Every row comes from one small tree of marks. The marks that hang from a mark follow it in brackets, in alphabetical order. Every link used is in the known rows. Which tree was each row made from?
(in the rows, 128 means zero)
Known rows
gelimen{viri{mukod}}: [185  91 150 122 123  98 130  97  94  96 158 121  86  97 131 170 151 130
 179 149 146 147 107 111 149 144 142 123  97 116 154 103 101 128 120  94
 137 119 119 127 133 140 117 145 113  86 129 149 125 158 151 123 130 110]
mukod{viri}: [178  87 146 117 132 116 111  97  86  79 161 160  90 112 103 158 135 128
 159 165 157 148 103 135 179 113 141 138  96  86 155 130 145 136 126 131
 127 129 101 115 129 105 110 100 143  47 119 134 117 143 137 141 147 113]
gelimen{viri{fizo mavid}}: [202  93 176 108 134  98 127 111  63  90 150 131  83  80 127 175 148 153
 171 162 156 153 133 109 152 137 151 131 108 109 137  92  96 122 138 106
 152 108  98 145 134 126  95 127 130  71 138 151 120 165 144 142 132 129]
mukod{viri{fizo gelimen mavid{mumas}}}: [181  96 177  97 128 112 113 123  58  68 150 169  99  95  70 179 132 137
 146 164 169 137 125 114 186 112 173 122 105 103 149 106 108 135 136 143
 150 118  81 126 135 104 103  94 166  41 119 137 107 156 144 150 145 109]
viri{fizo gelimen mukod zapo}: [165 114 144 100 122  71 136 104  65  89 153 176 105  91  78 178 145  97
 161 122 151 142 119  79 193 120 188 106 104 124 136  88  74 109 104  78
 120 114 111 116 152 153 137 176 136 103 104 156 118 168 201 122 121 105]
zapo{veman viri}: [171 103 140  93 118  99  88  82 104 101 173 136  96 118 110 162 123 132
 194 150 134 144  59 157 191 122 161 124  90  82 145 104 117 133 138  80
 158 107  86 134 119  79  98 125 123  76 138 141 106 162 131 121 172  93]
mukod{viri{fizo gelimen zapo{veman}}}: [174 104 153  96 122  91 103 103  80  72 164 180  96 105  67 190 131 124
 160 144 148 147 120 134 209 110 174 133 106 104 140 105 117 115 128  97
 131 114  89 101 140 109 125 112 152  72 117 142 106 175 157 152 136 121]
fizo{miba}: [163  59 138 124 139 121 108  89  76 101 166 150  96  90 136 146 129 125
 158 178 147 137  89 127 147 129 127 116 114 103 133 112 132 110 126 127
 116 121 115 110 105 122 109 110 114  59 125 146 135 137 159 133 150 109]
veman{zapo{viri}}: [162  87 134 107 117 104 111  96 111  93 164 120  82  93  99 138 121 113
 144 157 152 164  99 115 150 111 154 120  87  93 153  97 123 139 108 123
 135 132 107 115 149 110 102 149 102  64 129 131 106 155 149 123 149  75]
pebir{mumas{vupo}}: [161 114 181 149 164 143 105  72  78 106 167 175  98 111 142 152 124 127
 170 190 145 131 100 153 170 105 145 147 108 138 151 117 106 142 148 127
 164 152 107 142 116 110 102 146 112  60 123 140 127 130 137 142 154  98]
zapo{viri}: [171  91 133  96 126 104 107 100  98  98 170 130  94 109 119 139 127 128
 186 158 152 141  79 137 169 120 146 117  84  81 148 120 112 140 131 118
 147 122  98 132 126  90 100 130 132  58 133 140 116 137 141 113 159  94]
mavid{mumas{pebir vupo}}: [180  72 180 154 152 144 119  62  65 113 156 144 104  77 114 142 130 140
 154 184 130 131  79 139 127 122 155 117 107 134 171 116 101 151 140 112
 170 141  98 149 115  87  98 130  99  59 114 158 130 122 151 146 127  89]
mukod{viri{mavid{mumas} zapo}}: [179 102 169 103 126 116 105 112  55  76 164 149 111  83  75 173 144 145
 121 158 167 128  98 133 182 107 164 129 104 104 146 118 103 150 127 129
 145 113  97 102 132 107 126 105 153  21 113 143 109 144 143 149 142 101]
mukod{viri{fizo gelimen mavid zapo}}: [178 105 169  86 121  91 105 124  53  70 155 169  98  85  63 179 132 134
 137 157 169 145 132 120 195 105 180 131 108  98 131 108  95 131 125 117
 130 110  85 106 141 111 126 110 165  47 115 145 105 165 156 152 133 114]
sutat{lova{gelimen}}: [201 106 161 136 112 111 146  94  94 113 164 150 108 102 148 164 141 102
 150 162 156 144  72 153 164 107 137 118  82  94 166  92 133 113 139  98
 144 135 141  72 107 134  92 143  91  51 116 133 113 126 133 135 112 121]
viri{gelimen}: [169  84 170 107 124  90 118 113  96 107 157 162  88  77  99 159 127 121
 176 176 150 145  97 120 151 115 162 130  97 109 152  95  97 129 126 105
 137 138 112 101 140 103 117 135 156  73 124 161 105 148 142 145 119  95]
mavid{mumas{vupo}}: [176  90 178 144 152 132 121  74  83 110 169 157 109  86 110 159 134 134
 157 177 136 128  75 130 153 119 140 123 106 134 173 108  96 139 128 120
 175 146 105 139 114 101  98 128 119  59 114 150 124 122 148 143 137  85]
viri{gelimen mavid}: [175  91 197  91 117  88 109 130  65 104 146 152  94  55  87 159 129 136
 149 188 167 145  98 116 144 110 181 133 103 102 138  86  71 144 127 112
 142 120  99 111 139  97 116 131 168  48 124 166  98 150 135 153 123  87]
veman{zapo{viri{gelimen mavid}}}: [160  90 155  89 105  94 102 116 102  93 158 117  84  74  81 144 114 118
 132 167 160 163 106 111 147 106 175 120  90  96 146  86  96 146 109 122
 139 126  97 109 153 102 109 147 120  55 130 138  96 163 145 129 142  66]
mukod{viri{fizo gelimen zapo}}: [175  98 151  98 127  94 112 112  75  71 162 178  94 101  70 178 132 122
 156 148 158 147 130 124 200 108 167 129 102 103 142 113 114 120 125 115
 126 122  95 100 142 115 127 114 157  64 114 142 110 163 161 146 130 121]
lova{gelimen{viri{mukod zapo}} sutat}: [195 114 129 122  94  61 155  80  86 115 144 117 101 104 129 174 145 125
 148 126 134 137  78 105 157 101 140  92  74 127 172  96 100 130 108  80
 166 117 150  99 109 160 115 173 127  72 133 156 109 154 152 106  93 136]
veman{zapo}: [167  82 150 126 127 107 124  90 103  97 157 137  81  81 104 145 129 110
 134 163 150 168 106 105 139 111 150 130  98 101 156  91 134 131 105 117
 126 139 121 112 151 126 104 153 106  68 122 138 110 154 150 140 134  84]
sutat{lova}: [192  96 158 134 132 125 131 100  91 108 173 154  99  97 139 156 149 105
 155 167 155 141  81 160 156 121 134 134  89  90 152  90 136 116 134  96
 141 134 129  81 111 123 106 141  94  58 110 140 115 127 136 141 125 117]
mukod{viri{zapo}}: [174  96 144 110 127 107 108  99  79  78 169 159  98 101  89 165 139 128
 145 154 157 142 103 140 187 109 148 136 100  95 148 127 127 135 121 116
 125 124 106  96 133 111 130 114 144  46 114 141 115 147 148 144 137 112]
mavid{mumas{pebir}}: [181  69 170 146 149 142 132  81  59 105 151 139 105  80 119 149 142 139
 159 165 141 123  78 123 125 131 155 105 103 124 171 110 119 150 151 124
 163 132 111 136 128  98  98 126 119  47 124 158 126 126 144 145 133 100]
pebir{mumas}: [162 109 170 141 160 141 117  90  71  99 162 171  99 113 148 158 137 127
 175 171 156 123 100 136 169 113 144 136 103 129 150 110 124 141 158 138
 156 143 120 128 130 120 101 145 131  49 132 140 123 135 130 142 162 107]
lova{gelimen sutat}: [193 105 133 130 109  75 156  74  86 121 138 141 100 109 134 154 134 120
 155 148 138 141  65 111 155  88 132 100  72 106 177 103 129 133 115 101
 167 129 145 110 104 136  91 157 143  57 133 152 107 134 139 115 103 133]
pebir{mumas{mavid vupo}}: [155 104 174 134 167 135 102  60  82 105 165 187  88 107 154 149 113 138
 163 201 136 145  89 156 148 100 146 149 102 129 143 117 100 154 164 128
 159 144 113 150 112 109 109 138 107  47 129 142 135 127 135 154 148  97]
vupo{mumas}: [184 102 162 142 148 112 132  92  79  78 157 180 103  93 130 151 147 109
 157 159 156 157  92 128 159 129 120 127 100 111 150 111 119 114 128 105
 147 159  83 157 124 125 100 136 138  49 117 162 123 133 121 120 152 103]
veman{zapo{viri{mavid{mumas}}}}: [166  91 152 101 115 111 109 104  94  91 162 112  91  80  90 144 123 123
 126 160 158 156  96 111 147 109 164 113  91  99 153  91 107 149 112 133
 149 124 100 120 147 108 100 144 109  46 129 132 103 154 145 128 154  67]
miba{fizo}: [180  83 139 131 141  81 128 103  79 100 155 156  88 100 129 136 139 123
 170 162 137 135  86 121 168 127 149 117 105  96 144 109 136  96 125 134
 138 121 137 148 141 107 101 124 140  42 147 142 104 134 148 146 129 106]
viri{gelimen mavid{mumas} mukod}: [165 105 190  98 111 100 124 123  57  97 143 145 114  66  76 173 143 122
 136 160 167 121  84  88 151 120 193 104 100 125 153  83  55 153 116 115
 154 115 101 123 139 124 124 144 152  53 111 158 106 149 157 133 136  65]
veman{zapo{viri{fizo gelimen mavid}}}: [165  93 151  90 111  94 108 113  94  87 155 126  83  81  81 147 116 115
 138 159 159 167 120 102 157 108 176 116  93  95 142  84 101 136 111 125
 139 122  92 123 156 110 101 148 118  65 130 133  99 167 154 127 147  77]
veman{zapo{viri{fizo gelimen mukod}}}: [158  94 130  99 110  93 118 101 106  86 157 130  83 101  86 147 119  98
 149 143 154 165 116  92 164 115 171 107  88 100 150  88 110 129 101 117
 130 127 100 126 155 127 106 160 104  84 123 127 106 168 169 113 148  75]

Which tree is each row?
[168 117 147  82 104  94  89  89  82  95 161 125 105 112 100 164 132 130
 172 144 148 140  57 138 191 121 182 117  91  81 135  98  91 147 124  76
 155  88  78 148 120  95 105 135 118  70 130 139 107 167 143 109 181  79] | zapo{veman viri{mavid mukod}}
[191  89 163 102 130  94 114 112  51  89 161 126  93  67 118 181 146 153
 148 156 153 143 134 113 158 137 153 122 119 122 120  90  81 111 133  99
 140  97 103 120 127 136 118 129 120  67 134 156 126 170 163 142 128 128] | gelimen{viri{fizo{miba} mavid zapo}}
[204 112 132 121 107  63 158  82  80 112 144 128  97 103 131 177 142 132
 157 130 134 141  95 105 163 101 136  95  79 125 167  93 109 118 120  87
 173 118 142 106 111 154 100 164 133  73 140 155 110 157 151 117  92 153] | lova{gelimen{viri{fizo zapo}} sutat}
[181 101 140 111 138 107 117  96  69  70 163 173  98 111  88 171 141 125
 154 143 156 147 123 125 202 112 150 131 104  94 142 124 135 122 125 118
 125 118  98 115 136 122 115 113 142  58 114 134 120 155 162 141 141 129] | mukod{viri{fizo zapo}}
[165 115 135  81 108  82  99  90  99  89 163 151  97 130  90 176 123 111
 203 129 138 144  84 125 210 127 187 107  91  92 140  91  98 119 127  73
 152  99  76 145 130 104 104 140 124 106 130 137 108 180 160 108 171  93] | zapo{veman viri{fizo gelimen mukod}}
[174  92 183  98 117 113 104 125  71  77 156 156 101  84  69 173 131 140
 138 174 169 132 105 129 172 109 170 128 101 104 154 110 100 151 133 142
 148 122  89 105 133  94 118  93 167  27 119 143 102 149 130 153 141  93] | mukod{viri{gelimen mavid{mumas}}}
[177 112 175  91 120  83 133 118  46  87 131 168  98  85  87 168 141 111
 156 151 169 148 121  72 173 120 195 111 105 104 131  83  74 127 112 104
 131 104  89 153 144 140 108 151 147  82 112 150 113 165 178 125 138  97] | viri{fizo gelimen mavid mukod}
[176 107 175 117 127 117 132 101  47  96 144 139 116  81 103 161 156 128
 132 152 166 122  74  87 153 123 171 108 102 111 153  97  83 155 116 121
 152 109 107 147 129 133 108 144 130  45 111 148 120 137 159 124 153  78] | viri{mavid{mumas} mukod}
[180  77 156 139 151 116 126  70  64  79 142 176  88  82 147 134 130 126
 149 177 141 173  86 141 111 130 137 123  96 101 138 120 119 139 154  98
 137 147  81 178 120 110 107 127 114  36 123 170 138 129 124 135 135 106] | vupo{mumas{mavid pebir}}
[206 104 164 135 107 107 144  99  99 111 167 134 102 100 153 174 143 111
 154 162 153 145  84 156 158 118 134 119  82 103 167  87 124 110 143  93
 149 132 141  70 108 138  96 141  85  57 123 135 113 136 127 136 106 128] | sutat{lova{gelimen{viri}}}
[172 128 167  97 111  84 107  91  45 101 152 145 117  74  87 178 153 126
 124 137 154 137  67 112 181 113 194 125 109 106 124  88  69 142 103  58
 133  87 105 121 134 135 139 164 124  66 106 161 111 166 170 131 144  85] | viri{mavid mukod zapo{veman}}
[206 111 165 130 103 100 136  94  98 112 171 135 107  98 144 186 142 113
 150 153 147 143  77 163 170 115 144 121  86 109 160  81 116 108 142  72
 152 123 140  61 109 136 105 146  82  62 122 139 108 147 131 140 106 128] | sutat{lova{gelimen{viri{zapo{veman}}}}}
[166  91 108  97 127 106 113  90  80  83 163 138  99 128 122 144 131 109
 185 137 152 139  97 110 187 132 148  94  92  86 134 118 117 118 122 121
 130 105  90 152 117 126  99 133 106  80 126 126 134 147 179  92 177 103] | zapo{viri{fizo{miba} mukod}}
[194  90 186 113 128 109 121 113  71  98 159 116  93  67 120 177 149 160
 157 168 154 135 106 119 136 137 149 126 105 124 152  91  83 139 141 115
 167 115 108 126 130 115 106 121 133  51 138 156 114 154 128 147 130 106] | gelimen{viri{mavid{mumas}}}
[190  99 160 105 135 114 114 107  55  68 148 167  92 106  95 164 139 137
 149 163 169 152 125 119 188 113 156 135 105  80 140 120 133 135 129 136
 132 111  82 141 130 111  95  98 150  42 120 130 118 153 147 143 154 124] | mukod{viri{fizo mavid}}
[181 105 150 113 113  84 117  91  90  99 167 125  94  90 113 189 152 133
 168 134 135 142  97 123 167 139 158 125 104 126 145  93  85 122 117  61
 141 107 118 109 135 140 136 155 109  93 127 156 118 175 158 130 127 109] | gelimen{viri{mukod zapo{veman}}}
[200 104 137 126 102  71 154  82  94 117 142 119  92 105 140 168 137 133
 161 145 134 142  82 113 148 102 130 100  74 119 176  97 116 129 121  96
 174 124 145 105 104 143  95 154 135  66 143 154 106 149 132 118  95 143] | lova{gelimen{viri} sutat}
[207 107 134 126 109  69 161  80  85 111 138 130  91 112 141 171 139 131
 167 137 134 146  96 103 158 104 131  96  77 118 173  94 121 119 124  97
 175 121 138 120 107 150  87 155 131  74 143 149 110 153 142 115  99 152] | lova{gelimen{viri{fizo}} sutat}
[169 119 154  87 108 105  93  90  79  94 164 124 114 110  94 172 135 133
 167 139 148 126  51 135 191 125 183 106  93  93 145  95  86 151 130  88
 171  90  78 148 118  96 103 131 120  62 129 139 106 163 142 112 183  72] | zapo{veman viri{mavid{mumas} mukod}}
[167  97 170  78 113 100  99 127  80  97 165 125 104  81  86 154 121 139
 165 167 163 126  81 129 162 116 176 107  88 100 148  99  68 154 138 130
 169 116  86 121 130  79 108 122 155  40 134 151 100 143 133 124 154  75] | zapo{viri{gelimen mavid{mumas}}}
[173  56 162 132 151 117 100  32  72 117 141 159  69  74 144 114 100 150
 156 221 113 183  80 163  87 110 164 145 101  95 138 130  99 167 148  84
 129 128  94 175 105  77 114 126  75  62 120 165 146 123 153 160 103 101] | mumas{mavid pebir vupo}
[198 112 150 124 105  74 153  85  79 100 145 135 104 105 136 186 141 122
 164 133 147 151 102  93 178 117 152  99  91 122 164 104  97 112 127  92
 141 117 134 116 134 158  97 154 114  78 132 142 124 160 163 119 108 126] | lova{gelimen{viri{fizo mukod zapo}}}
[160  90 158  93 108 101 105 116 100  92 161 114  90  72  77 149 115 121
 129 163 159 153 101 109 145 108 175 113  90 105 153  84  92 148 112 131
 151 128  99 109 151 102 108 144 121  50 130 137  95 159 143 131 145  61] | veman{zapo{viri{gelimen mavid{mumas}}}}
[180 103 163  95 133  94  99  93  27  91 157 163 111  73  97 181 139 142
 131 150 151 140 106 116 189 119 176 120 130 107 101  84  92 104 128  82
 133  80  88 127 119 128 113 127 124  65 122 156 122 173 178 149 153 122] | viri{fizo{miba} mavid zapo{veman}}
[161  97 143 102 110 109 114 101  92  88 157 109  95  87  88 144 128 113
 125 150 160 153  94  99 151 112 169 107  89 100 153  91 103 151 104 128
 144 120 102 126 148 121 106 153 100  54 123 129 107 156 156 116 157  61] | veman{zapo{viri{mavid{mumas} mukod}}}
[176 110 158  81 111  97  81  95  84 100 166 129 100 101 102 163 125 143
 176 159 146 143  61 153 186 117 175 127  94  77 135  97  97 145 138  83
 163  94  76 140 119  76  97 121 131  59 138 145 102 164 126 126 175  87] | zapo{veman viri{mavid}}
[205 107 151 118  99  69 149  90  79 116 137 115  94  93 134 168 139 141
 148 151 141 141  83 113 144  98 139 102  76 115 169  93 102 137 121  97
 177 116 137 109 104 140  95 152 140  53 143 156 103 150 129 120  98 138] | lova{gelimen{viri{mavid}} sutat}
[169 114 207  85 111  85  95 122  55 106 163 151 121  42  55 198 136 146
 126 160 152 118  75 129 169 108 206 121 113 136 137  66  41 142 133  78
 169 104  98  86 140  96 139 138 164  47 120 175  88 169 141 167 124  79] | viri{gelimen mavid{mumas} zapo{veman}}
[172 116 124  93 120  95 105  74  91  88 162 148  98 139 108 168 132 115
 199 124 137 146  78 127 212 130 171 109  91  82 140 101 118 121 127  75
 151  96  80 161 124 110  92 140 109  99 130 131 118 172 161 103 184 101] | zapo{veman viri{fizo mukod}}
[183 114 150 114 142  89 121  78  63  95 163 177 103  97 100 183 146 125
 168 130 135 148 102 118 199 119 166 128 114 108 132  91 115 103 129  65
 140 106 104 128 137 128 109 150 128  93 119 154 119 170 173 146 139 129] | viri{fizo zapo{veman}}
[165 103 129  86 117  88 117 107  91  86 159 146  94 119  99 153 126 107
 194 137 155 143 104 105 188 125 171 100  84  92 144 107  92 127 121 111
 140 114  89 144 136 114 106 144 132  87 125 137 117 155 169 100 157  94] | zapo{viri{fizo gelimen mukod}}
[166  91 147  98 112 103 106 105  97  92 159 114  85  81  95 138 121 121
 130 162 159 164 101 113 147 107 164 121  90  90 145  93 110 147 110 125
 138 123 100 122 149 107 102 146 108  52 129 132 103 157 145 126 152  72] | veman{zapo{viri{mavid}}}
[192  97 177 103 121  88 113 116  67  99 162 115  93  59 113 176 149 156
 147 162 155 143 112 127 145 129 157 135 107 118 135  93  71 135 129  90
 148 108 113 106 136 122 128 140 134  57 133 164 112 163 139 148 118 112] | gelimen{viri{mavid zapo}}
[193 111 162 103 124  84 129 108  53  87 152 127  96  80 111 184 158 139
 153 136 156 146 128  95 166 137 167 119 109 120 130  91  72 123 119  84
 139  96 106 135 139 151 123 156 118  80 125 153 124 172 172 129 128 120] | gelimen{viri{fizo mavid mukod zapo}}
[163 103 171  96 112  71 100 104  89 110 170 164 102  68  73 186 130 124
 160 154 137 139  82 138 177 110 186 133 107 122 139  81  76 120 123  58
 140 119 112  77 143 103 144 150 153  83 120 173  96 171 150 157 116  95] | viri{gelimen zapo{veman}}
[174 101 147 109 123 104  97  90  83  81 170 163  99 106  84 177 137 130
 149 150 148 143  93 149 197 110 157 139 102  95 145 120 129 131 124  98
 130 115 100  97 130 106 128 109 139  54 115 141 110 160 143 148 143 112] | mukod{viri{zapo{veman}}}
[178  94 145 108 134 108 128  95  30  82 137 158 105  97 119 157 145 117
 142 151 166 143 115  76 171 130 164 101 116  97 117  99 106 116 113 120
 116  90  92 165 117 155  97 134 110  69 113 136 139 154 192 114 165 110] | viri{fizo{miba} mavid mukod}
[166 104 182  93 106  83 119 123  62  99 139 149 100  69  85 160 138 116
 145 166 169 141  93  93 153 115 193 119  99 105 139  88  63 147 107 101
 130 111 102 123 139 125 127 151 150  65 111 159 105 155 158 128 132  73] | viri{gelimen mavid mukod}
[190 101 172 114 141 126 111  97  54  71 154 166 101 104  88 168 135 140
 142 167 162 142 119 122 190 111 157 130 108  99 149 117 119 138 130 139
 152 117  76 148 122 106  93  95 142  39 115 129 119 146 148 147 153 112] | mukod{viri{fizo mavid{mumas{vupo}}}}
[170  94 175  80 123  79 104 128  33  91 153 165 106  51  77 176 127 132
 129 163 164 136 129 101 172 114 188 111 124 120 104  80  60 107 125 103
 126  96  92 104 132 125 130 133 151  60 118 165 112 167 182 150 126 111] | viri{fizo{miba} gelimen mavid zapo}
[198  90 185 122 152 128 135  97  21  90 135 153 105  75 111 157 147 147
 148 163 161 136 114  96 147 125 173 109 114 108 142  95 105 140 149 127
 161 107  86 170 132 110  78 126 132  47 124 152 125 142 157 148 145 116] | viri{fizo mavid{mumas{pebir}}}
[206 112 167 129 101 104 144 102  88 108 161 129 106  99 148 175 147 110
 144 158 158 143  82 145 159 117 143 115  83 101 161  85 112 117 135  91
 147 123 137  78 109 145  99 147  82  53 119 134 112 138 134 130 109 121] | sutat{lova{gelimen{viri{mavid mukod}}}}
[163 104 153  74 102  86 102 122  82  93 157 124 100  93  91 148 126 121
 167 157 167 138  83 117 170 117 184 108  84  88 139 104  67 152 116 112
 144 108  88 129 132  99 118 140 143  57 125 146 105 150 149 105 156  71] | zapo{viri{gelimen mavid mukod}}
[199 109 136 121 100  63 152  84  88 118 147 119  98  96 131 173 139 135
 151 137 133 137  81 116 154  98 136  99  76 125 171  96 103 129 116  84
 172 120 149  93 108 147 110 163 135  65 140 159 104 152 140 119  88 143] | lova{gelimen{viri{zapo}} sutat}
[154  91 134  99 103  94 111 103 115  91 161 121  84  94  85 144 119 101
 144 149 153 161 102 103 154 113 171 111  84 100 154  91 105 138  98 116
 130 131 105 110 154 120 116 159 104  75 123 132 103 164 159 113 144  64] | veman{zapo{viri{gelimen mukod}}}
[187 114 159 109 135 101 141  96  35  84 133 162 101 100 112 158 154 117
 151 144 168 150 112  72 175 124 173 115 106  91 131  98 102 130 111 109
 129  99  93 176 135 148  93 150 126  73 111 139 128 153 182 117 155 108] | viri{fizo mavid mukod}
[183 103 147  84 130 102 110 108  64  88 157 137  95 104 112 145 130 136
 176 156 162 146 101 118 178 120 161 114  92  76 133 110 101 138 135 123
 152 104  80 157 128  96  86 128 138  54 133 137 117 147 150 115 168 105] | zapo{viri{fizo mavid}}
